What can hang from each mark
W: X
B: D
F: R W
D: B K
E: F K X
K: D
X: E W
R: F X

Every row comes from one small tree of marks. The marks that hang from a mark follow it in brackets, in alphabetical order. Every link used is in the known rows. Which tree was each row made from?
Known rows
R(X(E(F K) W)): [  1  -5   0  15   3  19  13 -23  27  29   2  -6   5  24  29  16  -8  21
 -28 -10   2 -11]
K(D(B)): [ 31  28  20  12   6  13 -31  12 -19   6  14   1 -29  20  17   6 -43 -21
 -12  10 -26 -13]
F(R(X) W): [-36  15  18 -13   5  -9 -13   8  -1 -23   7 -19  20 -19 -19  15   5 -20
  12 -24 -12  -3]
E(F(R) K): [-11  -5  -1  25   2 -11   8  12 -24  -6 -22  17  13 -18   1  -1   2  -3
  31  14   4   9]
X(W): [ 18  15 -15 -15  -4   3 -16   0  -2 -41  32  11 -21  13  33 -10   7   6
 -31 -30  -4 -11]
D(B): [ 15  22  15   2   5  13 -24   9 -12   0  12  -2 -17   8  35  12 -24 -10
  -1  -8 -19 -11]
B(D): [ 26  12 -11 -26  11   2 -48  12 -35  -3  25  -4  -3  -2   4  -3  -3 -36
 -15 -24  -6 -10]
E(K(D)): [  5   1   9  -5 -12  -1 -29  16 -37  -9   2  20 -14  10   1 -11 -18 -26
  10  19 -12   3]
W(X): [ 26  -4  -9 -29  -6   0 -14  12 -17 -40   7  16  -1  -9   7   1  -3 -15
   6 -10  -6 -22]
W(X(E)): [ 26 -18 -17 -18   9   7   2 -11  -7 -14   0  10  -8   2  -1  12  13 -12
  14 -15  -1  -6]
W(X(E(F(R) K))): [  5 -31 -18  17   6 -12  36  -8 -10   9 -37  14  13 -11 -24  15  16  -1
  41  19  14   5]
E(F(R) K X): [-23 -10   7  22   5 -30  22   0  -6   7 -24  19  26 -26  -1  -5 -10  13
  -8  25  -2  15]
X(E(K) W): [ -6 -12 -15  -7  -6   5   3 -19   0   1  10   7 -24  27  21  -2  27   9
  -5 -17   6  12]
X(E(F K) W): [ 12 -12 -17  21   5  17  15 -16  17  19  -1   5 -16  19  23  -3  12  26
 -14  -5  10  10]
X(E(F(R) K) W): [ -5 -11 -22  31   9  -7  31 -21   7  10 -11   9  -8  10   2   2  26  21
   2   1  17  17]
W(X(E(K(D)))): [ 20 -24  -9 -12  -8   1   0  -4 -22   7 -12  17 -14  16 -24   6  -1 -23
  21  24  -1  -3]
R(F X(E(K) W)): [ -8  25   9 -15 -25  16   4 -29  12  28  23 -10   2  35  24  -4  15  11
 -13  -7  10  -7]
D(B K): [ 11   0  15  11  -4   4 -36  19   4  11  26 -16 -26  13  44   2 -49   4
 -17  -3 -15  10]
F(R W(X(E))): [-10 -16 -17 -15  10 -11  16  -7   4 -19 -11 -12  -1 -17 -48  11  36 -12
  37 -13   9   9]
F(W): [ -8   6   6 -20   5  10 -29  18  -2 -18  10 -15 -10 -13  -4  -6   7 -11
   9 -22  -8   6]
R(F(W) X): [-10  43  31 -26 -11  21 -27  11  11   5  22 -30  17  -6   1  -9  -7 -11
   4 -16  -6 -13]
R(X): [  0  14  17 -16   4   9 -28   4 -12 -17  18   3  13  -1  27  15 -21 -18
 -10 -28 -23 -19]

Write each row's tree
[-19  -1  -6  18  -4 -33  32 -10  13  -6  -7  16  15 -11  11 -13  -3  34
 -43  16   5   6]
E(F(R) K X(W))
[  7 -17 -11 -24   8  12  -2  -1  17  -6  -4 -16 -10  -7 -26   8  23  -8
  19 -16   4   0]
F(W(X(E)))
[  6 -19  -3  24  15  18   6  -6  -2  34 -22   8  -3   3  12   4   4   5
  19   7   2  17]
X(E(F K))
[-14   1   9  25   3  -7  -2  25 -10   3 -22  -6   0 -15 -43 -10 -10 -11
  23  33   3  16]
E(F(R W) K(D))
[ 15   3   4  16  -6 -11   7  -1  16   9   6  14  -6  10  16 -21 -40  27
 -71  31  -7  -4]
E(F K(D) X(W))
[ 12  50  14 -22 -20  13 -16  -8   9 -13  45  -7   7  20  38 -13  -7   7
 -36 -22  -2 -31]
R(F X(W))
[ -3   4   2 -11 -17 -20  -5  -5   0 -11  21  18 -13  18  10 -22 -21  11
 -62  20 -10   0]
E(K(D) X(W))
[-10  -2  -9 -24  -3 -19   3  16  -6 -47  -4  -8   6 -27 -37   1  21 -15
  28  -9   3  -6]
F(R W(X))
[ 15  10  -2 -28  -9  18   3  -3  14   9   5 -24  -4  -2 -28 -12  27  -4
  26  -5  17  -1]
R(F(W(X(E))))
[-28 -18  -3  27  15   1  20  -1   8  29 -33 -15   4 -15 -34   4  26   4
  43   8  12  32]
X(E(F(R W) K))
[ 15  25   4 -38 -22  10 -12  20   4 -18  12 -17   2 -14 -16 -22  10  -6
  19   0  12 -16]
R(F(W(X)))
[ -2  -3  -2   7  -5 -10  14  -4  23   4   3  11   6  -1  33 -17 -20  38
 -60  12   0  -2]
E(F K X(W))
[-31 -29 -13 -19  -6 -17  21  -4  -4  -4 -27 -10   4 -11 -52  11  43 -14
  56   5  15  14]
F(R W(X(E(K))))
[-18  10   3  17  -7 -12  14  -2   3 -13   3   4  22   4  17  10  -9  14
 -17  -2   2 -18]
E(F(R(X(W))) K)
[-22   3  16  18   0  -8   5   8 -15   3 -18   7  33 -13   4  16 -16  -7
  15   7  -6  -9]
E(F(R(X)) K)
[ 27 -18 -21  21  23  -7  32 -11   2  -5 -19  11   9 -12 -20  15  12   2
  24  -1   6   0]
W(X(E(F(R))))
[ 27  -5 -11  30   6  15   7 -12   9  25   1   9 -26  32   6  -6  -7  13
 -26  14   5   7]
X(E(F K(D)) W)
[-24 -14  17  11  14  28  -1  -2  27  50 -20 -28  15  -2  -8  21  -7   3
  15   0  -1   7]
R(X(E(F(W) K)))
[-42 -12  11  13   6 -25  18   9  16  12 -27  -9  24 -36 -25 -11  -3  16
   0  26   3  23]
E(F(R W) K X)
